What can hang from each mark
Q_270: Q_25
Q_734: Q_240
Q_25: Q_75 Q_240 Q_464 Q_729
Q_51: Q_25 Q_333 Q_995
Q_240: Q_734
Q_333: Q_75
Q_995: Q_51 Q_270
Q_75: Q_333
Q_289: Q_25
Q_552: Q_734
Q_729: Q_25

Every row comes from one small tree of marks. The marks that hang from a mark follow it in brackets, in the order of their numbers. Every link used is in the known rows. Which tree was each row made from?
Known rows
Q_51(Q_25(Q_75 Q_729) Q_333 Q_995(Q_270)): [ 3.00 -0.26 -1.18 -1.18  0.28 -2.87 -0.51  0.72  1.73 -3.17 -0.38  0.88
  1.31  0.01 -1.74 -3.92 -2.56 -1.66 -2.23 -1.95  2.28 -1.69  0.76  2.29]
Q_25(Q_240): [ 1.48  0.09 -0.71 -0.11 -0.05 -0.13 -0.14  0.07  0.51 -0.09 -0.08  1.28
  0.07 -0.36  0.77 -0.97 -0.35 -0.60 -0.26 -1.17  0.31  0.10 -0.45  1.25]
Q_729(Q_25(Q_75(Q_333) Q_240 Q_464)): [ 5.76 -1.50 -0.15  0.13  1.15 -0.35  0.40 -1.15  0.27 -1.13 -0.13  4.36
 -0.59 -1.48  1.87 -3.27 -0.81 -0.72 -1.29  0.19  1.05 -0.67 -2.63  3.45]
Q_270(Q_25(Q_75(Q_333) Q_464 Q_729)): [ 4.63  0.07  0.77 -0.28  1.31 -0.20  0.64 -0.68  0.91 -1.39 -0.57  2.25
 -0.79 -1.24  0.85 -3.64 -0.86 -0.52 -0.97  1.14  1.50 -1.95 -1.42  2.16]
Q_734(Q_240): [ 0.27 -0.25  0.65 -0.22  0.51 -0.02  0.22  1.99  0.06  0.41 -0.39 -0.30
 -0.67  0.94 -0.31 -0.47  1.43 -0.32 -0.14  0.78  0.17  0.00 -0.30 -0.70]
Q_270(Q_25(Q_240(Q_734) Q_464)): [ 5.93  0.82 -1.08 -0.29  0.23  1.12  0.68 -0.58  1.17 -1.01 -0.30  0.93
 -0.68 -0.79  1.79 -3.08 -0.19  0.34  0.92 -1.00  0.51 -1.36 -1.48  1.50]
Q_729(Q_25(Q_240(Q_734))): [ 3.67 -0.52 -0.77  0.04  0.06  0.16  0.10 -1.10 -0.56 -0.29  0.21  2.29
 -0.52 -0.63  1.62 -2.26 -0.21 -0.47  0.88 -1.57 -0.02 -1.05 -1.20  1.22]
Q_333(Q_75): [ 0.65  0.09 -0.09 -0.37  0.85  0.30 -0.85 -0.30 -0.46 -0.54  0.02  0.35
 -0.52 -0.06  0.80  0.43  0.21 -0.56  0.45 -0.46  0.26 -1.02 -0.32  1.30]
Q_51(Q_25): [ 0.16  0.77  0.07 -0.40  0.41 -0.46  0.30 -0.15  0.53 -0.76  0.11 -0.81
  1.00  0.37 -0.55 -0.90  0.08 -0.66 -0.80 -0.51  0.58  0.02  0.69  0.14]
Q_240(Q_734): [ 1.95  0.03 -0.57 -0.08 -0.22  0.84  0.07 -0.77 -0.34 -0.11 -0.10 -0.09
 -0.77 -0.27  1.07 -0.80 -0.30  0.18  1.35 -0.91 -0.53 -1.37 -0.50  0.30]
Q_51(Q_25(Q_464 Q_729) Q_333 Q_995(Q_270)): [ 3.19 -0.69 -0.62 -0.88  0.14 -2.33 -0.30  0.44  1.73 -3.53 -0.23 -0.26
  0.83  0.17 -1.92 -3.06 -2.85 -0.18 -1.90 -0.86  2.71 -1.74  0.54  1.57]
Q_995(Q_51): [ 0.63 -0.48 -0.11  0.15  0.36 -0.13  0.42  0.57 -0.73 -0.20 -0.08 -0.32
  0.26 -0.04 -0.84 -0.43 -0.19  0.16  1.32 -1.35  0.08  0.26  0.08 -0.57]
Q_25(Q_75 Q_240 Q_464 Q_729): [ 4.72 -0.76 -0.73 -0.41 -0.87 -0.49 -0.37  0.84  1.25 -1.13 -0.58  2.81
 -0.87 -1.80  0.83 -3.05 -2.36 -0.60 -0.86 -0.35  1.78 -0.91 -1.64  4.43]
Q_289(Q_25(Q_240(Q_734) Q_464 Q_729)): [ 5.36  0.01 -0.46 -0.59 -1.10  0.81 -0.41  0.34  0.63 -1.16 -0.67  1.43
 -1.37 -0.71  1.93 -3.55 -2.43 -0.72 -0.96 -0.43  1.06 -2.77 -0.82  1.99]
Q_995(Q_51 Q_270(Q_25(Q_240 Q_729))): [ 4.75  0.65  0.14 -0.35  1.07 -1.32  0.58  1.55  0.70 -0.82 -0.50  1.37
 -0.22 -0.11 -1.12 -3.75 -0.47 -0.41  1.97 -2.87  2.32 -1.02 -0.18  0.16]
Q_51(Q_25(Q_75 Q_729) Q_995): [ 0.43  0.41 -0.53 -0.98 -0.62 -1.37 -0.32  0.17  1.18 -2.29 -0.31  0.43
  1.82 -0.40 -0.86 -3.33 -2.00 -1.72 -2.30 -0.55  1.54 -1.34  0.85  2.82]
Q_995(Q_51(Q_25)): [ 0.80  0.24 -0.04 -0.25  0.75 -0.57  0.68  0.49 -0.29 -0.94  0.00 -1.10
  1.30  0.32 -1.33 -1.36 -0.05 -0.50  0.45 -1.89  0.64  0.26  0.77 -0.43]
Q_552(Q_734): [ 0.18 -0.52  0.44 -0.03 -0.01 -0.04 -0.21 -0.06  0.39  0.38 -0.14 -0.80
  1.03 -0.01  0.00 -0.39  0.06 -0.06  0.41  0.71  0.48 -0.27 -0.26 -0.29]
Q_270(Q_25(Q_75 Q_464 Q_729)): [ 4.09  0.48  0.21 -0.49 -0.11 -0.39  0.43  0.83  1.11 -1.21 -0.49  1.26
 -0.55 -1.17 -0.10 -3.14 -0.90 -0.19 -0.47  1.08  1.70 -1.03 -0.81  2.15]
Q_270(Q_25(Q_75(Q_333) Q_240 Q_464)): [ 6.24  0.36 -0.44 -0.28  1.62  0.25  0.81 -0.78  1.58 -1.24 -0.51  3.03
 -0.29 -1.22  1.87 -3.81 -0.17 -0.75 -1.13 -0.15  1.00 -0.92 -2.20  2.84]
Q_995(Q_270(Q_25(Q_464))): [ 4.74  0.80  0.39 -0.21  0.91 -0.28  0.86  0.84  1.48 -0.84 -0.30 -0.05
 -0.65  0.27 -0.80 -1.74  0.57  1.07  0.99  0.46  1.77 -0.53 -0.77 -0.24]
Q_25(Q_75(Q_333) Q_240(Q_734) Q_464 Q_729): [ 7.21 -1.23 -0.68 -0.29  0.23  0.58 -0.08 -1.09  0.69 -1.39 -0.72  3.79
 -1.74 -2.23  2.85 -4.32 -2.64 -0.69  0.19 -1.24  1.00 -3.19 -2.80  4.65]
Q_729(Q_25(Q_75(Q_333) Q_240(Q_734) Q_464)): [ 7.60 -1.57 -0.79  0.06  0.98  0.49  0.43 -1.87  0.03 -1.21 -0.21  4.28
 -1.31 -1.81  2.87 -4.10 -1.01 -0.53  0.02 -0.98  0.50 -2.06 -3.16  3.82]
Q_995(Q_270): [ 2.15 -0.06  0.14 -0.08  0.40 -0.61  0.03  0.73  0.56 -0.06 -0.20  0.22
 -0.57  0.33 -0.71 -0.48 -0.02  0.33  1.17 -0.77  0.92 -0.41 -0.26 -0.10]
Q_729(Q_25(Q_75)): [ 1.91 -0.57 -0.18 -0.03  0.19 -0.86  0.18 -0.08 -0.42 -0.32  0.15  1.99
 -0.01 -0.62  0.00 -1.61  0.18 -0.65 -0.49  0.41  0.33  0.08 -0.83  1.34]

Which tree is each row?
[ 4.10  0.03 -0.58 -0.88 -0.40 -1.56 -0.13  0.82  2.34 -2.74 -0.48  0.81
  1.00 -0.19 -0.98 -3.92 -2.65 -0.41 -1.05 -1.37  3.32 -1.68 -0.15  3.20] => Q_51(Q_25(Q_240 Q_464 Q_729) Q_995(Q_270))
[ 7.49 -0.36  0.36 -0.11  2.42 -0.47  1.37  0.54  0.84 -1.42 -0.68  1.65
 -0.74 -0.55 -0.45 -3.81  0.08  0.35  1.42 -1.21  1.75 -1.14 -1.95  0.97] => Q_995(Q_51 Q_270(Q_25(Q_75(Q_333) Q_464)))
[ 3.25 -1.23 -0.70 -0.03  1.28 -1.62  0.13  1.10 -0.24 -1.10 -0.15 -0.01
 -0.33  0.39 -1.80 -1.09 -0.68  0.22  1.26 -2.73  0.77 -0.14  0.01 -1.08] => Q_995(Q_51(Q_333) Q_270)
[ 2.93  0.18  0.11 -0.35  1.12 -1.21  0.72  1.23  0.27 -1.02 -0.17 -0.93
  0.62  0.66 -2.00 -1.82 -0.02 -0.12  1.58 -2.58  1.67 -0.22  0.48 -0.53] => Q_995(Q_51(Q_25) Q_270)
[ 5.39 -0.98 -0.68 -0.10  0.84  0.25  0.16 -0.74  1.09 -1.00 -0.49  3.29
 -0.71 -1.51  1.98 -2.73 -1.21 -0.68 -1.19 -0.58  0.73 -0.89 -2.53  3.89] => Q_25(Q_75(Q_333) Q_240 Q_464)
[ 5.60 -0.08 -0.34 -0.72  0.35  0.49 -0.44 -0.70  0.32 -0.97 -0.88  3.45
 -1.26 -0.99  3.13 -4.83 -2.01 -2.47 -1.63 -1.54  0.42 -3.68 -1.20  2.78] => Q_289(Q_25(Q_75(Q_333) Q_240(Q_734) Q_729))
[ 1.30 -0.34 -0.86 -0.37  1.24 -1.44  0.36  0.15 -0.27 -1.81  0.15 -1.01
  1.33  0.35 -1.48 -1.47 -0.64 -0.74 -0.62 -2.43  0.39  0.23  0.95 -0.67] => Q_995(Q_51(Q_25 Q_333))
[ 3.40 -0.52 -0.83 -0.12  0.13 -0.96  0.08 -0.06  0.08 -0.36  0.03  3.44
  0.10 -0.95  0.77 -2.56 -0.15 -1.28 -0.84 -0.75  0.60  0.19 -1.24  2.57] => Q_729(Q_25(Q_75 Q_240))
[ 3.25 -0.84  0.00 -0.30 -0.83 -0.43 -0.21  0.82  0.65 -0.96 -0.47  1.54
 -0.91 -1.45  0.03 -2.13 -1.95 -0.04 -0.48  0.86  1.49 -0.98 -1.18  3.11] => Q_25(Q_75 Q_464 Q_729)
[ 3.17 -0.56 -0.15 -0.17 -0.75 -0.22 -0.34  0.44  0.81 -0.88 -0.34  1.78
 -0.65 -1.20  0.64 -2.00 -2.04 -0.03 -0.37 -0.11  1.66 -0.85 -0.99  2.77] => Q_25(Q_240 Q_464 Q_729)
[ 5.41 -0.50  0.22 -0.59  0.29 -0.04 -0.31  0.14  1.07 -1.43 -0.91  3.47
 -1.04 -1.16  2.08 -4.26 -2.34 -1.84 -3.11  0.24  1.58 -2.30 -1.51  3.37] => Q_289(Q_25(Q_75(Q_333) Q_240 Q_464 Q_729))
[ 5.49 -0.98 -0.79  0.12 -0.21  0.56  0.22 -0.95 -0.09 -0.88  0.09  2.17
 -1.02 -1.07  1.72 -2.52 -0.79  0.40  0.82 -0.62  0.58 -1.14 -2.01  2.17] => Q_729(Q_25(Q_240(Q_734) Q_464))
[ 7.54 -0.40 -0.94 -0.53  0.51  1.43  0.04 -0.80  0.87 -1.29 -0.84  2.96
 -1.42 -1.07  3.36 -4.32 -1.54 -1.35 -1.74 -0.88  0.16 -2.81 -2.30  3.15] => Q_289(Q_25(Q_75(Q_333) Q_240(Q_734) Q_464))
[ 2.24 -0.02 -1.39 -0.74  0.71 -1.53 -0.01  0.02  0.77 -1.73  0.01  0.44
  0.92 -0.19 -0.52 -2.12 -0.72 -1.57 -2.29 -1.30  0.38  0.00  0.33  1.46] => Q_51(Q_25(Q_75) Q_333)
[ 4.21 -1.54  0.52  0.23  1.24 -0.22  0.53 -1.10 -0.26 -1.05 -0.04  3.08
 -0.73 -1.19  1.01 -2.27 -0.48 -0.19 -0.92  1.39  0.84 -0.84 -2.16  2.31] => Q_729(Q_25(Q_75(Q_333) Q_464))
[ 1.50  0.24 -2.10 -1.21  1.26 -1.31 -1.22 -0.96  0.97 -3.27  0.14  0.66
  1.93  0.27  0.64 -2.14 -1.47 -2.18 -2.93 -2.73  0.87 -1.28  0.61  2.77] => Q_51(Q_25(Q_240) Q_333(Q_75) Q_995)
[ 3.42 -0.45 -0.63 -0.44  1.65 -2.10  0.44  0.93  0.21 -1.84 -0.04 -0.70
  0.79  0.74 -2.21 -1.91 -0.60 -0.41  0.51 -3.14  1.40 -0.21  0.65 -0.84] => Q_995(Q_51(Q_25 Q_333) Q_270)
[ 2.68 -0.36 -1.56 -0.48  1.16 -1.54  0.24  0.25  0.22 -1.87  0.06  0.16
  1.38  0.03 -0.76 -2.49 -0.96 -1.27 -1.05 -3.69  0.72  0.37  0.50  0.44] => Q_995(Q_51(Q_25(Q_240) Q_333))
[ 7.45  0.52 -1.08 -0.64 -0.31  0.32  0.30  0.07  1.34 -1.48 -0.68  2.42
 -1.17 -1.77  1.75 -4.89 -1.56 -0.52  0.44 -1.12  1.31 -2.32 -1.87  3.62] => Q_270(Q_25(Q_75 Q_240(Q_734) Q_464 Q_729))
[ 6.64 -0.78 -1.31 -0.49 -1.14  0.33 -0.37  0.18  0.86 -1.18 -0.67  2.83
 -1.48 -2.12  1.90 -3.78 -2.67 -0.48  0.65 -1.21  1.18 -2.31 -2.14  4.67] => Q_25(Q_75 Q_240(Q_734) Q_464 Q_729)
[ 4.01 -0.70  0.90 -0.49  0.34  0.13 -0.16  0.06  0.50 -1.34 -0.80  2.22
 -1.13 -0.79  1.34 -3.33 -1.97 -1.28 -2.73  1.40  1.28 -2.43 -1.05  2.16] => Q_289(Q_25(Q_75(Q_333) Q_464 Q_729))
[ 4.51 -0.06 -0.02 -0.70  2.46 -1.80 -0.38  0.92 -0.38 -2.07 -0.25  0.56
 -0.85  0.20 -1.19 -2.48 -0.62 -0.80  1.55 -2.67  2.02 -2.18  0.21 -0.19] => Q_995(Q_51(Q_333(Q_75)) Q_270(Q_25(Q_729)))
[ 4.89  0.80 -0.91 -0.52  0.47 -0.63  0.51  0.56  2.44 -2.00 -0.43  0.90
  0.67  0.17 -0.33 -3.36 -0.60  0.39 -0.23 -0.98  2.02 -0.76 -0.78  1.42] => Q_51(Q_995(Q_270(Q_25(Q_240 Q_464))))
[ 3.80  0.71  0.07 -0.35  0.05 -0.26  0.35  0.51  1.28 -1.15 -0.35  1.40
 -0.38 -0.89  0.49 -3.10 -1.03 -0.19 -0.40  0.23  1.84 -0.88 -0.74  1.75] => Q_270(Q_25(Q_240 Q_464 Q_729))
[ 6.88  0.74 -0.99 -0.30  1.25 -0.02  0.99  0.60  0.52 -0.69 -0.46  0.85
 -0.63 -0.05  0.18 -3.74  0.22  0.06  3.35 -4.03  0.98 -1.51 -0.93 -0.12] => Q_995(Q_51 Q_270(Q_25(Q_240(Q_734))))
[ 3.38 -0.70 -0.14 -0.30  0.70 -0.64 -0.29 -0.62  0.52 -0.69 -0.53  3.84
 -0.52 -1.47  1.79 -3.29 -1.73 -1.83 -1.13 -1.17  1.01 -1.79 -1.48  3.55] => Q_25(Q_75(Q_333) Q_240 Q_729)
[ 1.99  0.37 -0.36 -0.71  0.86 -2.31 -0.10  0.35  1.34 -2.39 -0.24  0.21
  0.78  0.56 -1.56 -3.09 -1.30 -0.46 -1.11 -1.02  1.68 -1.77  0.92 -0.51] => Q_51(Q_333 Q_995(Q_270(Q_25(Q_729))))
[ 1.99  0.23 -1.47 -0.62  0.78 -1.33 -0.16 -0.34  1.01 -1.61  0.13  0.55
  1.09  0.03  0.04 -1.98 -0.83 -1.57 -2.20 -2.22  0.56  0.09  0.48  1.05] => Q_51(Q_25(Q_240) Q_333)
[ 3.31  0.50  0.90 -0.22  1.13 -1.22  0.74  1.41  0.17 -0.77 -0.40  0.11
 -0.37  0.25 -1.86 -2.81 -0.19  0.20  2.15 -1.65  2.06 -1.10  0.32 -1.08] => Q_995(Q_51 Q_270(Q_25(Q_729)))
[ 1.66  0.43  0.01 -0.78 -0.18 -1.18 -0.05  0.46  0.66 -1.19 -0.29  0.79
  0.51 -0.65 -0.56 -2.67 -1.23 -1.65 -1.29 -0.48  1.56 -0.99  0.39  2.37] => Q_51(Q_25(Q_75 Q_729))
[ 6.99  0.04 -0.25 -0.30  1.09 -0.64  1.14  1.84  1.05 -1.29 -0.61  0.63
 -0.47 -0.42 -1.39 -3.34  0.07  0.62  1.89 -1.20  1.79 -0.28 -1.27  0.91] => Q_995(Q_51 Q_270(Q_25(Q_75 Q_464)))
